Each row was made from one small tree. The marks that hang from a mark follow it in brackets, in alphabetical order. Every link used is in the known rows. Write each row's tree.
Known rows
lisu{tigefut{zibe{dinu{pozim sado}}}}: [ 17  17   9 -10 -10  10  22  31  19   9   0 -16   0 -23  -2   7   7  -2
  10  14 -27  24]
pozim{dinu{lisu{tigefut} sado zibe}}: [-10  -3   1  22 -12  15  18  22  35  -9 -10 -26  16  -4  12  22  10  16
  -7  18  -8  22]
zibe{tigefut{lisu}}: [  6  -2  12  13  -2   2  22   2   0   7 -21  11   3  -2 -15  -2  12  -1
  -9   7  -6 -14]
tigefut{lisu}: [-10 -16   4  15  -3  10  11  -1   1   1 -13   8  -4  -7  -9   0   6   3
   3   7  -4  -3]
dupekeb{sado{dinu}}: [ -5  -3   4 -17   9  20 -11   3  18   0   4   0  19  19  -9   3   4  10
   7   0  -7  -1]
dinu{sado}: [12 -1 -4  0 -6 -2 11  9 -4 -4 14 -9  8 -8 13 -9  4 -2 12  3 -3 14]
sado{dinu}: [-10   4   4  -7   7  16  -7  -7  14   1  12  -7   8  15  -1  11   1   5
 -12   3   0   4]
dinu{lisu sado{dupekeb nibaf} zibe}: [ 19  12   1  18  -3   0  24   1  15  -6 -17 -14  32 -10  44  25  20   4
  10   8   6   8]
dinu{lisu{tigefut}}: [ -1  10   6   8  -6 -12   3  14  16  -7 -10  -9   5 -13  -5  11   0   0
 -14   6  -2  15]
pozim{dinu}: [ -7 -14   2   8   4  15  -4   5  11   6  -7  -4  -7  13 -12  12   4  12
 -10   9  -1  -5]
zibe{dinu{pozim} tigefut}: [ 20  23  12  -3   2   9  18  21  18  14  -5  -5  11   7  -7   8   3 -10
 -16  -3 -12 -12]
pozim{dinu{lisu sado{nibaf}}}: [ 15 -22   2  17  -3  -8  18  18   6  -7 -11 -13   8   1  17  19  19   4
  -3  21   7  16]
sado{dupekeb}: [10 18  6  3  8  9 -6 -6  9 10 -5 -1  8  1 -2  7  4  6  1 -3 -2 -7]
sado{dinu{lisu pozim} dupekeb nibaf}: [ 15  19  13  -2   8  17  -4   5  22   5 -17 -14  21  -3  14  34  13  -3
  -8  11   4   4]
dupekeb{sado}: [  5  -9   0 -10   2   2  -4  10   5  -2  -7   6  10   6  -8  -7   3   5
  18  -3  -5  -5]
lisu{dinu{pozim}}: [ -1  -2   4  -3   0  25  -2  20  -4   9  -7  -9  -8 -15  -8  11  -1  -4
   0   0 -21   4]
dinu{lisu pozim}: [  3   5  -1  11 -12  11  -1  22   4  -4  -9  -8  10 -13  11  12   5 -12
   5   4   8  15]
dupekeb{sado{dinu nibaf}}: [  5 -12  10 -25  15   3  -1  -1  14  -3  -9   4  14  16  -3   9   7   9
   2   6 -10  -8]
sado{dinu nibaf}: [ -1  -4   9 -15  13  -1   2 -10   8  -2  -3  -4   4   8   6  15   3   4
 -15  10  -4  -4]
zibe{dinu tigefut}: [ 16  19  12   7   7  -4  21   7  17  12   3   0  14  20  -9   9   6   0
 -26  -5  -6 -16]
tigefut{zibe}: [  3   2   1  -2  -4   7   0   0  -8   8 -11   8  -7  -6  -1   6  16   3
   9   8   3   8]
zibe{dinu{lisu} tigefut}: [ 17  20  10  22   0  -6  20  15  19   8  -2  -3  25  20   0  20  15  -3
 -29  -3  11  -3]

Write each row's tree
[-11 -19   9  13  -3  37   7  18  -1   9 -21   0 -12 -21 -18  11   5   0
   4   6 -24  -2] | tigefut{lisu{dinu{pozim}}}
[-22  -1   3  23  -6  18   9  13  38  -6 -24 -16  10   3   0  31   6  17
 -18  13  -3   7] | pozim{dinu{lisu{tigefut} zibe}}
[ -3  12  -1  15 -16   0  23  15  23 -15  -3 -22  24 -19  26  11   5   6
   5   9  -7  25] | dinu{lisu{tigefut} sado zibe}
[ 31  23   8  -1  -5   7  29  29  14  11  10 -15  20  -1   6   0   8 -11
  -3   1 -13   3] | zibe{dinu{pozim sado} tigefut}
[ 12  25  -3   4  -7  33  11  10  17   3  -4 -20  24 -19  32   8   6   1
  29   1 -12   6] | dinu{pozim sado{dupekeb} zibe}
[  2 -20  -4  24  -6   7  28  12  17 -10 -19 -17  19   2  33  29  20  10
   1  20   7  12] | pozim{dinu{lisu sado{nibaf} zibe}}
[ 31   9   7  -5   7 -12  13  -2   0   3  -5  -9  11 -12  18   4  11   1
   9   8  -7   1] | dinu{sado{dupekeb nibaf}}
[ 10   6  17  14  -2  18  30  19  18  14 -17   3   8   1 -16   9   8  -5
 -11   3 -16 -16] | zibe{dinu{pozim} tigefut{lisu}}
[ -3  26   7 -11  -2  39   8   4  23   6 -10 -12  24   7  13  16   7  -1
 -11   4 -11  -9] | sado{dinu{pozim zibe{tigefut}}}
[ 21  23  11  15  -5   7  19  29  20  10  -9  -8  24   6   2  21  11 -12
 -20   0   2   0] | zibe{dinu{lisu pozim} tigefut}
[  6 -11   5  23  -8  17  33  11   8  10   1   3   5  -6   1   9  24  10
  17  13  -6  14] | tigefut{lisu zibe{dinu{sado}}}
[ 27  16   9   4   0  -8  31  17  10  10  14  -9  22  12   4   0  10  -1
 -12  -1  -9   0] | zibe{dinu{sado} tigefut}
[ -7  -6  -2  10  -5  26  17   8   3  -1   5 -16  12  -8  21  11   8  10
   7   0 -18  10] | lisu{dinu{sado zibe}}
[ 34  11  12   3  13 -10  26   3  18   9   5 -12  18   5  14  15  10   6
  -1   3 -10  -4] | zibe{dinu{sado{dupekeb nibaf}}}
[ 24  -6   7  21   5   0  12  14  14   4 -15 -14  16   1  12  28  23  10
  -4  18   6   8] | pozim{dinu{lisu sado{dupekeb nibaf}}}
[  9  -9   3  -6  -4  19  26  18  -2  -3 -14 -18   6 -28  30  16   6  -3
  12   8 -29   6] | lisu{dinu{pozim sado{nibaf} zibe}}
[ 32   9   6  11   1 -15  17   8   3  -3 -10 -10  23 -11  26  15  18   0
   5   9   6  13] | dinu{lisu sado{dupekeb nibaf}}
[ 10  14  15 -12  21   6  -3 -15  16   9  -7  -5  11  12   3  23   9   9
 -13   7  -4 -11] | sado{dinu dupekeb nibaf}
[-15   3  -1 -17  -2  50  -5  10  32  -2  -8  -9  27   8  11  13   3   7
  21   0 -15  -3] | dupekeb{sado{dinu{pozim zibe}}}
[ 15  15   5   1  -8  32  27  26   2   7 -10 -19  16 -16  18   8  11  -3
   2   2 -27   3] | lisu{dinu{pozim sado zibe{tigefut}}}
[  7   3   1  12  -4  22  25  12  15   4  -9 -14  18  10  13  10  16  10
  -7  11  -7  -5] | pozim{dinu{sado zibe{tigefut}}}
[ 24 -18  20   8   3  -4  40  14 -14   6 -22   2  -1 -16  -5   6  21   2
 -10  14 -27  -6] | zibe{tigefut{lisu{dinu{sado{nibaf}}}}}
[  9   5   3  13 -17  28  38  18   7   1 -19  -6  18 -23  20  -2  14  -7
  18  11 -17  -1] | dinu{pozim sado zibe{tigefut{lisu}}}
[ -3   6  10 -11  -1  14  -7  18  28   1 -17  -2  17   4 -14  19  19  16
   3  13  -8  22] | dupekeb{sado{dinu{lisu{tigefut{zibe}}}}}
[  0  16  -2   9 -23  13  21  28  25 -13  -9 -27  21 -32  29  12   2  -3
  11  11 -14  29] | dinu{lisu{tigefut} pozim sado zibe}
